Each row comes from the steps of one path. Every step used is in the known rows, and no mark comes twice. Write the path behind each row, first mark first.
Known rows:
J-P: [ -1.9   0.1  -3.8   7.2  -1.9  -1.4   6.0  -3.0  -1.0  -0.2   0.3  -6.5
  -4.4 -26.2  -8.5  -7.8  -2.8   5.5]
A-D-K-J: [  3.0   3.6  14.4  -3.7  -5.6   1.5 -11.5  -3.0   3.3   5.2   1.7  -2.6
   5.3 -15.8   1.1  -7.7   4.6   7.9]
J-K-D-A-H: [  8.7  -4.5  -7.0  17.4  -4.2   8.2  -4.5 -14.2  -0.4  -1.7   9.4  -1.1
  -0.1   3.2  -7.5 -14.0  -2.2  21.8]
J-P-H: [ -0.6  -2.7   1.4  13.9  -6.0  -2.8   8.0  -1.7  -0.6   2.1 -14.9  -5.6
  -1.6 -31.5  -7.4  -9.7  -4.7  11.9]
H-A-D-K-J-P: [  8.3   8.5  11.5   9.9 -13.5   1.4   0.4 -10.4   2.1  -6.5   3.5  -7.2
   1.6 -45.5 -15.8 -17.5   0.4   9.5]
R-D-A-H-P-J-K: [ 16.5 -15.9 -22.8  16.1  -4.6   4.6   8.6 -22.0  -1.8   8.9  13.3  -5.6
   2.1 -28.2 -27.1 -18.2   4.9  10.8]
A-D: [  3.1   2.5   2.2  -3.0  -1.5   4.5 -15.4  -2.0   4.1   2.7   1.0  -1.4
  -2.7  10.6   5.7  -6.0   1.0  11.4]
K-D-A-H-P: [  9.8 -14.8 -18.5  15.6  -8.9   6.6  -8.6 -20.2   1.3  -5.6   6.4   2.2
  -0.3  -7.0  -4.5  -6.5   1.2  24.0]
K-D-A: [  1.3  -0.4  -2.9  14.3  -4.1   3.7 -14.0  -6.4   5.0  -1.7   1.1  -1.4
  -1.4   3.7  -9.5  -6.2   1.4  19.1]
P-H-A: [  8.5   3.3   6.5  13.6 -10.3  -0.6   7.3  -3.2   0.9  -8.9 -13.6   3.1
   3.5  -9.5  -6.3  -3.3  -3.6   2.4]
D-K: [-1.3 -3.8 -0.3  2.8 -4.7 -1.5  6.7 -3.0 -3.2  0.3  2.4 -0.1  1.2  4.6
 -2.1 -2.4  2.6  2.6]
J-P-H-A: [  6.8   3.1   3.0  19.8 -12.1  -1.8  13.8  -5.5  -0.4  -9.0 -13.5  -3.8
  -1.0 -36.7 -15.6 -11.5  -6.3   8.0]
H-A-D-K-J: [ 10.0   9.0  15.3   3.4 -11.6   2.4  -5.2  -7.7   3.5  -6.0   3.2  -0.5
   5.8 -19.9  -7.7  -9.5   3.0   4.8]
A-H-P-J-K: [  5.0 -17.0  -6.6  11.6  -8.2   1.6  16.5  -9.5  -5.4   0.7  10.2  -1.9
   3.8 -41.3 -13.5 -12.2  -0.7   5.2]
R-D-K: [ 6.5 -1.9 -4.2 -0.5 -3.9 -1.3  8.9 -9.4 -4.0  6.9  1.9 -2.4 -1.1  4.0
 -2.5 -2.7  6.3  3.1]
P-J-K-D: [ -5.8  -0.8  17.6  17.1  -9.6  -0.5   6.7   3.5  -1.2  -0.2   3.9  -6.0
   0.3 -38.1 -15.1 -13.4  -2.1  15.4]
H-P: [  4.3 -10.0 -10.0   1.8  -2.9  -3.0   4.0  -2.7   0.1  -2.8   5.8   0.5
   1.0  -6.7  -5.3   1.3   1.9   4.1]
D-A: [  4.0  -1.4 -10.9   8.3   2.4   2.7 -10.3  -6.9   4.3   1.9   3.5  -0.8
   0.9  14.0 -12.7  -5.0   2.4   3.9]
K-J-P: [ -0.9   4.5   8.4   3.1  -1.3  -2.6   2.6  -1.6   1.0   2.4  -1.5  -7.6
   2.4 -56.2 -12.1  -7.2  -2.0   0.1]

Write each row's path:
[  2.6   1.0  15.1  10.5 -12.0  -1.1  -4.0  -5.0   2.8   7.1 -12.7  -7.7
   3.5 -47.4  -7.3 -17.7  -0.5  19.7]
A-D-K-J-P-H
[ 12.2 -16.1 -27.1   8.8  -2.4   5.8  -4.8 -20.0   0.3  -1.6   8.2   2.8
   2.0   1.3  -7.8  -5.0   2.3   9.5]
D-A-H-P
[ 1.0  1.7 10.1 10.5 -4.6 -0.4  3.8  2.2 -1.0 -3.2  6.7 -2.9 -1.1 -3.7
 -3.9 -7.7 -2.6 16.4]
J-K-D
[  9.3   4.7   4.0   7.0 -12.0   3.9  -1.5  -9.1   1.2  -8.0   5.7   0.4
  -0.7   9.9  -3.9 -10.0   2.2   9.5]
H-A-D-K
[10.3  8.3  3.6  3.6 -7.0  5.5 -8.2 -6.0  4.6 -8.5  3.1  0.4 -2.1  4.8
 -1.9 -8.2 -0.8  7.0]
H-A-D
[ -0.7  -1.0  13.2  13.0 -10.7  -5.7  11.1  -3.1  -1.5   4.5 -13.6  -6.5
   6.4 -57.3 -12.7 -11.2  -1.6   8.0]
D-K-J-P-H
[ 14.3   6.1  11.1  15.9 -15.7  -4.1  18.1 -13.8  -2.3  -0.1 -13.3  -7.5
   4.4 -61.6 -21.5 -13.3   0.3   5.4]
R-D-K-J-P-H-A
[  6.7   4.5  14.6  20.3 -16.7  -4.6  16.8  -7.8  -0.9  -6.4 -12.9  -4.7
   6.8 -60.2 -19.8 -13.0  -2.8   5.0]
D-K-J-P-H-A
[ 11.5   6.9  20.8   9.8 -15.7   1.1  -3.3  -6.1   4.1  -4.1 -11.8   0.5
   8.6 -25.8  -6.1 -10.9   1.0  10.8]
P-H-A-D-K-J
[  8.9 -17.7 -17.9  20.2  -5.8   4.2   6.5 -16.2  -1.2   2.4  13.9  -2.7
   4.7 -29.4 -26.2 -17.9   1.8   9.7]
D-A-H-P-J-K
[  0.7   2.1  13.4   9.3  -5.8  -4.1   3.5  -0.1   1.6   4.3 -16.9  -6.6
   4.9 -62.0 -10.7  -9.0  -4.0   6.2]
K-J-P-H
[  8.9   1.6   5.3  20.5 -18.3   1.0   5.6 -10.6   0.3  -6.3  -9.7  -5.2
  -2.5 -21.9 -12.0 -19.6  -2.6  21.4]
J-P-H-A-D-K
[  2.2 -12.5  -3.3  26.5 -10.0  -0.4   1.1  -5.3   2.9  -0.9  12.6  -6.1
   2.2 -31.0 -30.6 -17.7   2.5  23.9]
H-P-J-K-D-A
[  7.6   7.4  15.7  17.0 -11.8  -3.4   9.8  -3.9   1.8  -6.9 -15.1  -4.6
   6.1 -65.9 -19.0 -10.6  -5.6   2.5]
K-J-P-H-A
[  3.2 -17.6 -11.3  22.8 -14.1   6.3  -6.1 -19.5   0.9  -2.2   2.6  -0.6
   0.5 -42.3 -16.2 -12.3   1.9  22.0]
K-D-A-H-P-J
